Known rows, with every step that occurs
dono vate tekiz ribuzaf nogu naro: [-0.05 -1.36  0.13  1.37  2.55 -6.50  3.67  5.29  0.72  6.08  2.31 -2.16
  1.48  0.72  1.81  0.23 -5.11  0.77 -2.25  1.30 -0.82]
ribuzaf vodul mazi dono: [ 1.12 -3.47  0.44  0.74 -1.17 -3.71  1.96  0.77  1.32  2.79  3.65 -4.44
  1.20 -0.56  0.61  1.52 -3.69  0.03 -3.26 -1.95 -2.31]
ribuzaf tekiz mazi: [-0.64  1.50  1.23  0.89  2.37 -2.57  2.67  1.24  1.93  4.22  2.41 -3.70
  1.23 -0.03 -0.95  3.26 -2.62 -0.84 -1.82 -0.37 -2.38]
mazi dono vate tekiz ribuzaf nogu: [ 2.49 -3.35  0.58  1.11  2.86 -7.35  2.17  5.86  0.20  7.58  3.52 -4.33
  0.19  0.44  4.95  1.13 -5.28 -0.44 -2.63  0.46 -0.47]
tekiz ribuzaf: [ 0.40 -2.48  1.57  0.61  1.93 -1.24  1.94  1.64  0.17  3.59  2.42 -3.81
  0.79 -0.03  3.47  1.96 -3.92 -2.01 -3.83 -0.89 -1.28]
sives mazi dono vate tekiz: [ 1.42 -3.86  2.41  0.98  2.45 -7.72  5.23  1.87 -0.93  3.24  5.39 -4.29
 -3.18  0.14  2.99  1.44 -6.30 -0.24 -4.90  2.19 -1.06]
vodul mazi: [ 0.21 -3.65  1.00 -0.16 -0.78 -3.47  4.28 -0.01  0.78  0.22  2.88 -3.84
 -0.54  0.00  2.11  1.64 -3.54 -0.82 -4.24 -1.68 -1.54]
sives mazi dono: [ 0.24 -3.37  2.05  0.46  1.37 -3.96  3.56 -0.33 -1.00  1.41  5.19 -4.50
 -1.39 -1.04  2.99  3.44 -4.89 -1.76 -4.82  0.10 -1.01]
sives mazi bebik ribuzaf: [ 0.19 -2.05  0.29 -0.14  1.56 -5.79  4.07 -1.77 -1.38  3.50  5.38 -3.53
  0.29 -0.21  2.69  2.00 -5.65 -1.31 -2.85 -0.06 -1.36]
bebik ribuzaf tekiz mazi: [ 0.04  2.55 -0.14  2.07  0.86 -3.65  2.61  1.81  0.94  3.85  3.39 -3.75
  1.55  1.94 -0.14  3.24 -2.60 -1.15 -0.91 -0.20 -2.85]
tekiz mazi sives: [-1.18 -0.02  0.32  0.38  2.21 -2.43  2.45 -1.17 -0.96  6.05  3.08 -3.90
  1.15 -1.66  0.31  0.12 -4.85 -1.11 -3.19 -0.84 -0.44]
sives mazi bebik ribuzaf nogu: [ 0.44 -1.24 -0.92 -0.09  1.62 -7.83  4.02 -0.76 -0.79  4.95  4.46 -3.83
  1.68 -0.32  3.14  3.11 -5.25 -0.75 -1.32 -1.08 -0.49]
sives mazi: [-0.40 -2.23  2.19  0.42  1.79 -3.74  4.94 -1.31 -0.48  0.64  3.45 -4.05
 -1.28 -0.50  2.02  3.21 -4.55 -1.20 -4.58 -0.20 -1.11]
dono vate tekiz mazi bebik: [-0.38 -1.57  1.19 -0.72  4.29 -6.36  4.55  1.32 -0.33  8.94  3.34 -3.07
  0.08 -0.88  0.63 -0.61 -5.55 -0.06 -2.54  1.15 -1.15]
vate tekiz: [-0.12 -3.56  3.51  0.67  3.33 -3.46  3.21  2.27  0.45  2.48  3.14 -2.96
 -3.22  0.16  1.53  1.65 -3.42  0.16 -2.09  2.18 -1.34]
dono vate tekiz ribuzaf vodul mazi: [ 2.35 -1.71  0.16  1.53  0.24 -6.33  4.29  3.23  0.96  5.64  1.94 -4.39
  1.33  1.15  1.38 -1.86 -5.52  1.27 -3.62 -0.54 -3.42]
dono vate tekiz mazi vodul: [ 0.77 -0.24  1.69  0.95  2.43 -5.53  2.59  1.55 -0.12  7.88  2.61 -3.24
 -0.08 -1.94  0.28 -0.83 -5.08 -0.30 -2.99  1.30 -0.86]
vate tekiz mazi: [-1.38 -0.28  2.46  0.91  2.69 -3.03  4.23  1.82 -0.74  4.47  2.76 -3.86
 -1.62 -0.02  0.65  1.80 -3.77 -0.19 -1.98  1.36 -2.04]
sives mazi dono vate tekiz ribuzaf: [ 2.06 -2.86  1.57  1.07  2.32 -6.76  4.73  2.87 -1.74  4.96  5.19 -5.16
 -1.39  0.27  4.84  0.53 -7.15 -0.93 -5.28  1.53 -1.98]
bebik ribuzaf nogu naro: [-1.14 -0.84 -0.67  1.77 -0.08 -4.92  2.59  2.68  0.61  2.29  3.24 -1.53
  1.73  1.46  0.79  3.30 -2.75 -0.29 -0.94 -0.13 -0.28]

Rows
[ 2.53 -4.20  0.37  0.57 -0.37 -6.48  4.02  4.15 -0.59  4.64  4.59 -4.91
 -0.73  0.63  4.80 -0.97 -5.99 -0.56 -4.93  0.06 -2.33] : vodul mazi dono vate tekiz ribuzaf
[ 2.44 -1.52  1.11  2.05  2.45 -6.74  3.68  2.79 -0.65  6.68  4.27 -4.97
  0.49  0.28  2.33  0.03 -7.09  0.39 -4.16  1.22 -2.97] : sives mazi dono vate tekiz ribuzaf vodul
[-0.52 -3.16  1.73 -1.20  3.20 -4.61  4.12 -2.34 -0.49  3.94  4.31 -3.39
  0.04 -2.22  1.93  1.98 -5.65 -1.03 -3.74 -0.02 -0.94] : sives mazi bebik
[-0.31 -0.77  1.79  0.92  2.85 -5.46  5.24  2.33 -0.13  5.61  2.46 -3.65
 -1.38  1.05  0.79  0.57 -4.66 -0.22 -3.54  1.08 -1.33] : dono vate tekiz mazi
[ 0.17 -0.38 -0.24  0.33  2.51 -7.63  4.48  1.79 -1.16  8.67  4.18 -3.11
  0.22  1.25  1.38 -0.49 -5.50 -0.35 -1.71  1.31 -1.41] : dono vate tekiz mazi bebik ribuzaf
[ 2.34 -3.84  0.78  1.21  0.14 -7.71  3.54  2.96  1.19  4.56  3.80 -4.04
 -0.62  0.63  0.55 -0.73 -4.98  1.61 -3.27  0.30 -2.39] : ribuzaf vodul mazi dono vate tekiz
[ 2.78 -3.32 -0.82  0.74 -0.24 -8.75  3.89  5.24  0.06  5.96  3.92 -5.42
  0.62  0.47  5.27  0.20 -5.76  0.06 -3.26 -0.99 -1.63] : vodul mazi dono vate tekiz ribuzaf nogu
[ 0.43 -3.32 -0.17 -0.06 -0.41 -4.22  3.07 -1.40 -0.05  2.46  3.58 -3.75
  0.14 -1.58  1.67 -0.91 -4.95 -0.16 -4.02 -1.39 -0.72] : vodul mazi sives
[ 1.53 -5.04  2.67  0.79  3.03 -6.37  2.66  3.68  0.45  4.53  4.46 -3.27
 -2.84  0.61  2.56  0.69 -4.62 -0.32 -3.73  2.20 -0.46] : mazi dono vate tekiz
[-0.82 -1.49  2.20  0.88  2.41 -3.28  2.81  2.69 -1.35  5.19  4.62 -4.34
 -1.79 -0.51  1.54  2.21 -4.20 -0.78 -2.22  1.59 -2.02] : vate tekiz mazi dono
[ 0.86 -1.23  1.17  1.34  2.04 -1.20  0.94  1.54  1.34  5.27  1.47 -3.79
  2.66 -0.02  0.98  1.37 -3.76 -0.63 -2.63 -1.34 -2.26] : tekiz ribuzaf vodul
[ 0.60 -0.70 -0.12  0.67  1.58 -5.74  3.20 -1.92 -0.31  5.30  4.34 -3.49
  2.19 -0.14  0.04  1.43 -5.40  0.06 -1.73 -0.37 -2.26] : sives mazi bebik ribuzaf vodul
[ 2.29 -4.03  1.70  0.97  2.78 -5.21  2.20  4.76 -0.37  6.34  4.23 -4.06
 -0.98  0.75  4.46 -0.01 -5.56 -1.11 -4.13  1.51 -1.29] : mazi dono vate tekiz ribuzaf
[ 0.73 -2.07  0.03  0.49  1.99 -4.35  0.75 -0.05  1.04  6.53  3.41 -2.38
  2.47  0.22 -0.28  0.97 -3.71 -0.06 -0.63 -0.51 -1.57] : mazi bebik ribuzaf vodul
[ 0.02 -0.40  0.70  0.98  3.28 -6.27  4.16  0.93 -0.96  7.84  3.17 -3.58
 -0.64 -0.55  0.21 -1.87 -6.18  0.38 -3.40  1.41 -0.51] : dono vate tekiz mazi sives
[ 0.33  2.73 -1.25  1.94  1.25 -4.56  1.52  0.39  0.13  6.02  4.07 -3.70
  2.20  0.49 -0.65  0.71 -4.00 -0.53 -0.79  0.06 -1.95] : bebik ribuzaf tekiz mazi sives
[ 0.33 -3.13  0.08 -0.99  0.68 -4.41  2.51 -1.19  1.71  5.37  2.71 -3.14
  2.68 -1.84 -0.51 -0.04 -4.32  0.73 -2.19 -2.04 -2.22] : ribuzaf vodul mazi bebik
[ 2.67 -2.77  1.38  1.90  2.91 -5.32  1.31  4.57  0.77  7.87  3.39 -4.08
  0.86  0.74  1.86 -0.41 -5.33  0.28 -3.09  1.01 -2.24] : mazi dono vate tekiz ribuzaf vodul
[ 1.35 -0.65  0.80  1.79  1.49 -4.23  1.52  2.14  2.11  1.92  3.62 -2.83
  0.10  2.12  0.78  3.22 -2.12 -0.86 -1.12  0.57 -2.01] : bebik ribuzaf tekiz
[ 1.11 -1.55  0.21  0.15  2.80 -5.13  0.82  1.13  1.98  5.30  4.49 -2.15
  1.47  0.33  0.62  1.96 -3.19 -0.61 -0.21  0.69 -1.78] : mazi bebik ribuzaf tekiz
